Each row was made from one path, in order. Every step used is in the known rows, and no mark comes twice. Write each row's path.
Known rows
p, k, l, s, a: [+4.45 +0.58 +0.15 +2.24 +0.47 -1.66 -0.16 -0.51 +0.10 +2.93 -0.79 +0.28 +0.99 +2.56 -2.30 +0.39 +0.19 +2.04 +1.90 +0.17 +0.88 +2.43 -3.16 +0.56]
p, k, l, s, z, g: [+0.88 +1.32 +2.89 +2.39 +0.03 -0.85 +0.45 +1.17 +1.59 -0.80 -0.19 +1.34 +0.67 +0.32 +0.87 -0.40 -0.51 +1.31 +3.40 +0.62 +1.26 +4.04 -2.70 -0.21]
s, l, k: [-2.92 -0.10 -0.49 +2.38 -0.36 -1.84 -0.46 +0.91 -0.80 +1.12 -0.57 +0.34 +1.83 -0.04 -0.89 -0.75 -0.22 +0.98 +1.00 +0.18 +1.66 +1.12 -1.81 +1.08]
p, a, s, z: [+1.69 +0.95 +2.38 +1.32 -1.76 -3.01 +1.84 +1.91 +1.68 -2.48 -1.13 +0.46 +0.82 +0.20 -1.82 -1.47 -0.77 +2.96 +1.03 -1.35 -4.12 +1.66 +0.26 +1.88]
y, u, p, a: [+0.44 +1.05 +0.51 +1.45 -0.45 -3.88 +0.18 +0.04 +1.02 -0.49 -0.95 +1.33 +0.72 -0.77 -0.93 +0.44 +3.55 +0.96 -0.14 +0.08 -2.21 +0.18 -3.08 +1.21]
z, x: [-1.13 -0.54 -0.62 +1.92 -0.17 -0.70 +0.09 +1.16 +1.25 +0.88 -1.07 -0.99 +1.05 +0.86 -2.89 -0.79 -1.12 +1.00 -0.09 -1.09 +0.15 +1.70 -1.77 -0.55]
y, u, p, k, l, s: [+0.81 +1.29 +0.88 +2.21 +0.02 -2.82 -1.25 -0.57 -0.44 +0.76 +0.25 +1.61 +0.67 +0.30 +0.57 +1.93 +3.12 +0.85 -0.02 +0.38 +0.78 +1.48 -5.24 +0.59]
z, s, l: [-3.14 +1.42 -1.35 +1.95 -3.16 -0.46 +0.27 +1.51 -1.39 +0.81 -0.65 -0.72 +2.31 +1.10 -2.01 -1.19 -1.39 +1.72 +0.50 -1.88 +0.95 +0.46 -0.53 +0.98]
g, z, s, l: [-2.55 +1.17 +0.92 +2.41 -2.62 -0.56 +1.96 +1.99 +1.13 +0.59 -0.17 -1.19 +2.84 +1.03 -1.72 -1.76 -2.18 +1.61 +0.27 -0.95 +1.70 +0.16 -1.79 +2.25]
p, k, l: [-1.01 -0.92 -0.87 +2.05 -0.38 -0.69 +0.07 +0.16 -1.68 +1.89 -1.23 +0.77 +0.95 +0.96 -0.31 -0.46 -0.44 +1.99 +1.77 +0.48 +0.69 +1.57 -3.74 +1.52]
l, k: [-0.38 -0.81 +0.96 +2.13 +1.61 -1.67 -0.77 +0.68 +0.30 +1.51 -0.81 +0.84 +1.13 +0.05 +0.07 -0.48 +0.04 +1.17 +1.81 -0.07 -0.44 +0.99 -0.81 +0.16]
u, p, k, l, s: [+0.14 +0.58 +0.41 +2.01 -0.86 -2.06 -0.67 -0.11 -0.90 +1.69 -0.96 +1.43 +0.94 +0.78 +1.43 +1.42 +0.35 +1.55 +0.41 +0.27 +1.52 +1.65 -3.77 +0.90]
x, z, g: [+0.62 -1.32 +2.70 +2.03 +0.31 -1.10 +0.35 +1.40 +2.90 -0.56 -0.40 +1.99 +1.52 -2.92 +0.51 -1.79 -0.28 +0.70 +3.63 +0.34 +1.64 +0.66 -1.81 +0.34]
s, z, g: [-1.84 +0.06 +2.71 +1.89 +0.51 -1.28 +1.11 +2.20 +1.70 -1.92 -0.99 +0.86 +0.70 -1.05 +0.10 -1.66 -0.96 +0.41 +3.47 -0.10 -0.02 +2.42 -0.45 -0.31]
p, k, l, s, z: [-0.07 +1.01 +3.28 +2.37 -1.03 -1.84 +0.21 +1.20 +0.12 +0.30 -0.16 +0.70 +1.02 +2.02 -0.58 +0.35 -1.31 +2.60 +1.56 -0.24 +0.54 +3.11 -2.95 +0.25]
a, p, k: [-0.54 +0.81 -1.14 +1.69 -0.22 -1.61 +0.41 +0.06 -0.17 +2.45 -1.65 +1.35 +1.45 +2.16 -0.04 +0.73 +0.68 +2.14 +1.16 +0.83 -1.15 -0.43 -3.94 +2.38]
g, z, s, a, p, k: [+3.76 +2.73 +0.92 +2.33 +0.77 -1.52 +2.87 +0.27 +3.04 +3.68 -1.30 -0.49 +2.49 +5.02 -1.73 +0.41 -0.50 +2.48 +1.82 +1.10 -1.54 -0.25 -3.83 +3.40]
u, y: [-3.01 -0.24 +0.93 +2.21 -0.59 -1.32 -1.97 +1.33 -0.11 +1.60 -1.60 +0.86 +0.92 +0.13 -0.21 -0.08 -0.36 +2.05 +2.11 -0.86 +0.73 -1.06 -2.17 -1.52]
x, z: [-0.30 -1.55 +3.01 +1.97 -0.73 -2.10 +0.12 +1.45 +1.46 +0.55 -0.36 +1.35 +1.92 -1.20 -0.94 -1.03 -1.03 +2.02 +1.75 -0.52 +0.94 -0.38 -2.05 +0.76]
g, z, s: [-0.08 +0.44 +2.41 +2.17 -0.59 -0.48 +1.45 +1.78 +2.15 +0.88 -0.49 -0.67 +2.17 +1.14 -0.77 -1.39 -2.04 +1.80 +1.07 -1.17 -0.38 +0.09 -0.71 +1.29]
l, s: [+0.86 -0.01 +1.36 +1.64 -0.85 -1.56 -1.21 +0.81 +0.80 +0.64 -0.38 +0.59 +1.19 -0.12 -1.08 -0.28 -0.17 +1.55 +0.55 -1.77 +0.30 +0.67 -0.23 -0.65]
y, u, p: [-2.02 +0.00 +0.59 +1.69 +0.61 -3.30 -0.54 +0.46 -0.22 -0.26 -0.55 +1.06 +0.73 -1.16 -0.03 +0.68 +2.66 +0.03 +0.10 -0.35 -0.50 -0.21 -2.95 +0.43]
x, z, s, a, p: [+2.50 +2.36 +2.51 +2.11 -0.14 -2.61 +0.66 +1.11 +2.17 +2.75 -0.83 +0.32 +2.99 +2.75 -2.26 +0.47 -1.03 +2.80 +2.66 -0.21 -0.68 +0.01 -2.67 +1.52]

Which path is each row?
[+1.13 +1.26 -1.25 +2.11 +1.06 -2.19 +0.58 -0.58 -1.09 +3.73 -2.02 +0.53 +1.45 +3.55 -1.69 +0.98 +0.32 +2.11 +2.54 +1.88 +0.06 +1.89 -5.61 +2.62] : s, a, p, k, l
[+2.52 +1.04 -0.19 +1.83 +0.10 -1.16 +0.63 +0.74 +0.37 +2.28 -1.28 -0.89 +1.60 +2.52 -3.02 -0.82 -0.93 +1.81 +1.95 -1.69 -1.33 +0.76 +0.41 +0.12] : z, s, a
[-0.55 +0.11 +1.41 +1.96 -0.75 -1.40 -1.87 +0.75 -0.75 +0.80 -0.34 +0.42 +1.24 -0.10 -0.80 -0.19 -0.86 +1.70 +1.16 -1.21 +1.69 +2.68 -1.89 -0.59] : k, l, s
[+2.82 +2.47 +1.60 +2.55 -0.17 -1.98 +0.90 +0.29 +0.76 +3.93 -0.81 +0.74 +2.83 +4.09 -1.52 +1.01 -0.99 +3.40 +3.20 +1.30 +0.13 +1.27 -5.55 +2.72] : x, z, s, a, p, k, l
[+0.28 +1.93 +0.12 +2.00 -0.80 -1.67 -1.20 -0.18 -0.57 +2.43 -0.80 +1.30 +1.62 +2.34 +0.26 +1.57 +0.32 +2.52 +1.15 +0.69 +0.71 +1.88 -4.96 +1.44] : a, p, k, l, s
[-0.26 +1.39 +3.52 +2.23 -0.83 -1.85 +0.35 +2.28 +3.16 -0.70 -0.02 -1.10 +1.15 +1.91 -3.17 -0.01 -1.93 +1.56 -0.28 -1.87 -0.07 +3.16 -1.07 -1.85] : l, s, z, x
[+0.41 +1.44 -1.10 +1.80 -1.38 -3.65 +0.77 +0.51 +0.15 -0.64 -1.21 +1.14 +1.48 -0.63 +0.33 -0.14 +1.19 +1.51 -0.18 +0.39 -1.42 +1.02 -1.54 +3.26] : u, p, a, s, l, k
[+4.73 +2.26 -0.18 +1.86 +0.52 -2.60 +0.25 -0.69 +1.70 +3.42 -1.21 +0.82 +1.54 +3.77 -1.97 +1.58 +1.49 +2.22 +1.32 +0.48 -0.83 +0.50 -3.40 +1.45] : l, s, a, p, k
[+1.03 +2.08 +2.86 +1.45 -0.77 -4.91 +1.48 +1.44 +1.84 -3.53 -0.42 +1.15 +0.43 -0.55 -0.91 +0.19 +2.43 +1.63 -0.02 -0.68 -4.38 +1.22 -1.88 +1.90] : y, u, p, a, s, z
[-2.55 +0.29 +2.33 +2.19 -0.31 -1.65 +1.36 +2.43 +1.97 -0.58 -0.84 -1.20 +1.04 +1.70 -3.15 -0.63 -2.21 +1.35 +0.21 -1.10 -0.49 +2.80 -1.68 -0.79] : s, z, x
[-0.60 +0.86 +4.16 +1.91 -1.00 -2.52 -0.05 +2.05 +1.46 -0.83 -0.12 +0.38 +1.20 +0.78 -1.28 -0.20 -1.25 +1.93 +1.02 -1.77 -0.27 +1.83 -0.10 -0.91] : l, s, z
[+3.16 +0.98 +0.15 +2.14 +0.54 -2.84 +0.17 -0.64 -0.15 +2.86 -1.30 +0.74 +0.90 +2.21 -0.46 +1.59 +0.84 +1.41 +1.11 +0.69 +1.33 +2.07 -3.87 +0.92] : u, p, k, l, s, a
[-1.69 +1.47 +3.54 +2.55 -0.88 -1.65 -0.31 +2.26 +1.48 -0.52 +0.02 -1.23 +1.17 +1.87 -2.87 +0.14 -2.60 +1.72 +0.30 -1.22 +1.32 +5.12 -2.65 -1.72] : k, l, s, z, x
[+1.57 +2.29 +1.06 +2.03 +0.70 -2.93 -1.32 +0.11 -0.11 +2.68 -1.11 +0.14 +1.77 +2.43 -2.11 +1.26 -0.15 +1.91 +1.97 +0.20 +1.11 +3.02 -3.76 +0.45] : k, l, s, a, p
[+2.95 +2.18 +0.93 +1.66 +0.61 -3.09 -0.65 +0.10 +1.47 +2.50 -1.17 +0.30 +1.72 +2.58 -2.35 +1.11 +0.74 +1.79 +1.34 -0.40 -0.28 +1.13 -2.11 +0.37] : l, s, a, p
[+1.27 +0.17 +0.34 +2.10 -0.86 -0.90 -1.02 -0.02 -0.57 +1.78 -0.40 +0.98 +1.06 +1.25 -0.42 +0.25 -0.05 +2.22 +1.13 -0.30 +1.14 +1.98 -3.06 +0.55] : p, k, l, s
[+0.20 +0.18 +2.11 +1.64 +0.46 -1.48 +1.26 +2.33 +1.70 -3.40 -0.74 +0.90 +0.41 -1.68 +0.50 -2.02 -0.73 +0.72 +3.14 -0.86 -1.64 +2.32 +0.65 +0.61] : a, s, z, g
[-0.19 +3.15 +2.66 +2.33 +0.10 -1.59 +0.17 +1.01 +1.54 -0.10 -0.60 +1.71 +1.21 +1.44 +1.43 +0.93 -0.20 +1.62 +3.51 +1.65 +0.84 +4.06 -4.54 +0.80] : a, p, k, l, s, z, g
[+1.99 +2.66 +1.91 +2.20 +0.86 -2.01 +2.04 +1.09 +2.92 +2.76 -1.26 -1.02 +2.67 +3.64 -2.12 -0.04 -1.32 +2.01 +1.89 +0.21 -0.96 +0.39 -2.66 +2.34] : g, z, s, a, p
[-2.12 +0.87 +1.60 +2.38 -3.51 -1.26 +0.69 +2.00 +0.41 +0.60 +0.19 +0.17 +3.16 +0.18 -1.85 -1.24 -2.02 +2.32 +1.01 -1.38 +1.96 -0.20 -1.76 +1.44] : x, z, s, l
[+2.55 +0.51 +1.22 +2.09 +0.49 -2.21 -0.98 +0.22 -0.14 +1.94 -0.73 -0.18 +1.20 +1.27 -2.69 -0.07 -0.49 +1.57 +1.90 -0.74 +1.46 +3.05 -1.91 -0.52] : k, l, s, a
[+1.00 +2.17 -0.58 +1.97 -0.54 -4.47 +0.11 +0.04 +0.68 -1.64 -0.02 +1.31 +1.23 -1.04 -0.37 +0.33 +3.81 +0.80 -0.55 +0.48 -2.13 +0.89 -2.93 +2.92] : y, u, p, a, s, l, k
[-1.87 -0.22 -1.89 +1.60 -2.45 -1.62 +0.31 +1.33 -1.36 -1.13 -0.70 -0.04 +1.51 -0.83 -1.57 -1.61 -0.54 +1.49 +0.08 -1.55 +0.29 +0.37 -0.77 +2.27] : a, s, l
[-0.99 +1.96 +2.48 +2.61 -0.70 -2.29 +0.86 +1.38 +1.37 +0.37 -0.55 -0.23 +0.89 +2.72 -0.60 +1.75 -1.42 +1.57 -0.47 +0.25 +1.17 +4.11 -4.69 -0.34] : u, p, k, l, s, z, x
[+1.85 +1.46 +1.64 +1.71 -1.49 -2.31 +2.17 +2.16 +3.23 -2.34 -0.97 -0.93 +0.80 +1.31 -3.71 -1.24 -1.38 +2.55 -0.20 -1.42 -3.82 +3.05 -0.76 +0.87] : p, a, s, z, x
[-1.14 +2.77 +3.02 +2.29 -0.88 -2.56 -0.04 +1.09 +0.08 +0.99 -0.53 +1.08 +1.57 +3.24 -0.02 +1.66 -0.83 +2.88 +1.60 +0.75 +0.09 +3.01 -4.83 +1.22] : a, p, k, l, s, z
